What can hang from each mark
kulu: gizu
lizi: gupavun kulu repete temuza tuze
gupavun: lizi
temuza: lizi
roku: lizi
repete: lizi
tuze: lizi
gizu: temuza

Each row was made from one small tree. The marks that hang from a mark follow it in brackets, in alphabetical order. Every link used is in the known rows. Write each row's tree.
Known rows
tuze(lizi(gupavun kulu repete)): [-35.8 -34.0 -20.4  16.2 -22.7   7.5 -14.6  20.7  -2.0 -12.9 -43.2  -4.9
  41.5  -5.6  32.7 -22.0  38.9  10.1  33.8]
lizi(temuza): [ 11.5   6.3   0.5 -15.1  20.4  10.5  19.1  -0.4   4.1 -15.7 -21.2  10.6
  28.2 -15.7 -13.5  15.0  -1.5  -4.8  44.2]
temuza(lizi(kulu(gizu) repete tuze)): [-50.8 -40.0  12.2  24.3  -0.5  16.7  32.3  -0.9  23.3 -20.7 -40.5   1.1
  17.9 -11.0  22.3 -32.5   8.2  23.4  39.7]
gizu(temuza(lizi(gupavun kulu repete tuze))): [-31.4 -36.4 -19.3   8.3 -13.2  14.4  15.5  -1.8  20.8 -31.2 -56.8   3.9
  42.4 -16.4   9.1 -24.0  23.9  12.9  34.0]
tuze(lizi(kulu repete)): [-41.0 -27.3  -3.2   9.9 -13.5  11.5   4.6  11.6  -9.0 -23.0 -35.4  -3.5
  26.8   3.1  35.9 -24.0  30.2   7.7  32.4]
gizu(temuza(lizi(gupavun repete))): [-25.4 -16.9 -30.6   8.9 -12.0  15.9  -5.7   4.4   7.5 -18.5 -42.0  -2.1
  40.4  -2.7 -11.0  -8.8  30.8  -3.3  44.1]
roku(lizi(gupavun repete tuze)): [  0.0 -11.1  -8.8   1.9   4.5   6.7  -9.7   9.6   3.0   2.3 -45.7 -12.9
  23.9 -23.6   4.8  -5.2 -12.3  25.8  24.5]
temuza(lizi(repete)): [-32.4 -16.9  -0.8   5.6   5.4  15.6 -10.9   4.5   7.2 -12.5 -28.6  -7.5
  12.3  21.0   3.9 -31.4  18.8   0.9  48.8]
repete(lizi(temuza)): [ 11.6  -2.0   7.5 -13.4   8.8   6.8  19.2  -9.7   9.5 -25.5 -13.1   5.6
  14.2 -19.7  -9.3  12.8 -23.4  13.2  44.4]
kulu(gizu): [-15.0   4.3   7.0  12.1  10.8   9.9  19.9   3.5  -2.4  -8.0 -12.7   0.6
  18.8 -18.0  -7.8  15.1 -11.7   7.3  34.8]
tuze(lizi): [-22.9  -2.1  -7.8   0.7  19.9   2.5  17.0   7.7 -23.4  -8.8 -19.5  -3.9
  19.3  -2.3   4.5   7.2   0.6   1.8  28.0]
lizi(kulu(gizu) repete temuza tuze): [-15.9 -26.4  16.5   4.7 -11.7  17.3  61.3  -8.6  29.7 -29.8 -44.9  16.7
  38.3 -48.1  24.9  -4.4   8.7  16.6  44.7]
gupavun(lizi(repete temuza tuze)): [  7.3 -17.7  -5.0  -6.6   4.5  14.9  42.3  -7.3  16.9 -24.4 -29.7   4.9
  17.2 -18.7 -12.9  -8.3   8.3  -1.5  56.0]
gupavun(lizi(kulu(gizu) repete temuza tuze)): [-13.0 -37.8   2.2  20.6  -8.8  19.5  56.1  -1.8  30.0 -30.9 -32.6   9.1
  23.6 -36.6   3.5  -9.1  12.3  12.3  52.9]
gupavun(lizi): [ -1.6  -6.5  -6.7   6.3  14.1  10.1  -0.5   7.7  -5.4 -15.1  -7.2  -8.4
   2.8  10.4 -23.6  -9.8   0.4  -0.9  41.2]
temuza(lizi(gupavun kulu(gizu))): [-41.7 -35.9 -10.9  39.8   8.1  11.8 -12.3  22.5  17.5  -5.8 -29.6  -0.5
  26.2 -10.6   3.3 -13.5  11.5  21.0  37.7]
gupavun(lizi(kulu repete temuza)): [ -7.8 -30.9  -5.2  12.7 -13.8  22.6   7.8   7.5  19.4 -31.5 -26.0   1.8
  21.6  -5.0   0.2 -23.2  31.6  -0.6  56.5]
kulu(gizu(temuza(lizi(repete)))): [-39.3 -11.4 -11.0  23.5  -6.5  20.9  35.0  -2.4   5.2 -20.6 -28.3   1.5
  28.7 -17.0 -10.0   9.5  12.9   0.3  43.6]
kulu(gizu(temuza(lizi(tuze)))): [-28.8 -10.6  -4.4  16.1  19.9  12.6  65.1  -8.9   3.1 -19.8 -27.9   7.4
  25.1 -32.1 -17.7  21.3 -15.1   9.5  30.4]
gizu(temuza(lizi(tuze))): [-18.4  -9.2  -8.5  -6.8  24.3  11.0  46.5 -13.8  -0.9 -26.9 -35.7   5.0
  23.8 -10.9 -17.3   3.4  -7.9   3.9  28.9]
lizi(gupavun kulu repete): [-17.9 -27.6  -8.5   6.1 -31.5  12.7 -39.4  15.9  18.7 -18.8 -45.0  -2.8
  39.5  -0.9  25.7 -38.7  35.3  12.2  40.1]

Write each row's tree
[-42.8 -33.4  12.7  23.9  23.9  11.2  37.7   0.5  15.3 -17.3 -29.6   3.2
  13.4 -16.2  10.1 -18.5 -11.6  27.4  30.9] : temuza(lizi(kulu(gizu) tuze))
[-20.5 -16.4   8.4   7.3   1.0   9.8  65.5 -11.0   8.2 -35.0 -36.7  13.7
  34.0 -41.4   7.9   7.6 -13.8  21.3  18.1] : lizi(kulu(gizu(temuza)) tuze)
[ -4.7 -16.9  -1.1  -2.1  -1.3  11.3  20.2  -5.5   8.7 -21.6 -27.0  -6.8
   6.4   0.5  -6.6 -27.8   4.3   2.7  46.4] : gupavun(lizi(repete tuze))
[-25.2 -14.7 -19.7  22.0  14.1  10.1  49.9  -2.0   8.8 -12.3 -34.8   7.3
  35.6 -39.7 -20.2  23.1  -8.1  11.9  33.1] : kulu(gizu(temuza(lizi(gupavun tuze))))
[-24.4 -33.4   0.4  16.6 -24.1   9.3  14.3   4.5  27.1 -16.1 -50.8   3.1
  40.8 -36.4  28.1 -22.5  14.3  26.5  35.7] : lizi(gupavun kulu(gizu) repete tuze)
[ -3.1 -25.8 -13.5  18.3  -7.6  17.6 -24.0  21.4  14.5  -8.7 -45.7  -4.3
  38.9 -28.0  11.4  -1.5  14.8  22.6  36.0] : roku(lizi(gupavun kulu repete temuza))
[-38.7 -28.6  -4.3  24.8 -13.1  17.1  44.5   9.1   3.7 -21.2 -33.8   9.5
  39.1 -34.7  27.6  10.9  28.0   6.8  43.7] : tuze(lizi(kulu(gizu) repete temuza))
[-31.4 -20.8 -11.0  10.1   9.1  16.7  14.1  -0.2   1.7 -34.1 -32.5   2.5
  28.5   1.1  -4.9 -11.5  11.7   6.8  29.1] : gizu(temuza(lizi(kulu)))
[-12.6 -28.6  -3.1  13.6 -14.6   3.9  39.3  -8.9  21.2 -32.5 -36.1   8.1
  32.0 -51.3   6.4   8.5 -23.1  37.9  23.7] : repete(lizi(gupavun kulu(gizu(temuza)) tuze))
[-20.3 -17.4   6.8  12.6  -4.1  18.5 -23.2  13.4  -3.3 -14.0 -33.5 -16.5
  14.9   0.5  20.2 -24.1   1.6  24.1  23.5] : roku(lizi(kulu repete))
[-22.1 -20.4  18.6  17.2  -9.5   9.0  11.9  -2.3  11.3 -28.5 -12.3  -1.0
   8.3 -18.3  12.4  -5.2 -24.1  32.5  30.8] : repete(lizi(kulu(gizu)))
[-44.8 -34.1   5.1  14.8  -5.4  19.3 -17.1   8.5  14.9 -23.0 -35.1  -4.8
  15.3  20.2  20.1 -48.0  27.7  11.0  44.7] : temuza(lizi(kulu repete))
[-14.5 -14.8 -24.1   0.9  19.2   7.1  27.0  -3.3   6.0 -17.9 -42.2   5.3
  36.1 -19.6 -19.1   4.4  -0.3   6.8  31.5] : gizu(temuza(lizi(gupavun tuze)))
[-15.8 -28.0 -24.6  14.2   6.0   6.0  10.7  19.7   0.7 -12.5 -37.1   9.7
  46.7 -29.6  12.7  12.7  22.3  10.2  35.6] : tuze(lizi(gupavun kulu temuza))
[  8.1 -28.4   2.2  -6.4   0.3   2.4  21.6  -8.5  30.7 -28.8 -38.0  13.1
  29.6 -43.5   9.1  -1.8 -20.2  34.7  36.2] : repete(lizi(gupavun kulu temuza tuze))
[-18.5  -9.1 -11.8  -2.1  -0.2  12.0  31.0   3.6  -6.3 -14.1 -31.9   4.5
  33.7 -15.4  10.8  11.4  25.5  -6.9  46.9] : tuze(lizi(repete temuza))
[-50.3 -29.0  -0.8  28.6 -18.2  12.9  24.5  13.0  -4.6 -17.8 -30.9  -1.7
  27.4 -14.2  33.4  -8.5  25.4  12.3  33.1] : tuze(lizi(kulu(gizu) repete))
[-18.4 -11.5 -30.8   9.4   9.6  10.2  -1.0   5.8   1.9 -15.6 -33.5   0.6
  36.3  -5.7 -22.8   5.6  13.5  -0.1  36.9] : gizu(temuza(lizi(gupavun)))
[-27.0 -29.6 -22.8  32.1   4.1   7.1  30.5  21.8   4.0  -7.3 -33.3  12.0
  48.2 -47.4  11.3  28.8  16.2  12.9  36.6] : tuze(lizi(gupavun kulu(gizu) temuza))
[-35.2 -36.8 -22.5  33.1 -19.6  13.5  23.4  19.1  11.2 -12.1 -42.9   9.5
  52.4 -42.6  26.1  12.0  37.2   9.2  48.3] : tuze(lizi(gupavun kulu(gizu) repete temuza))
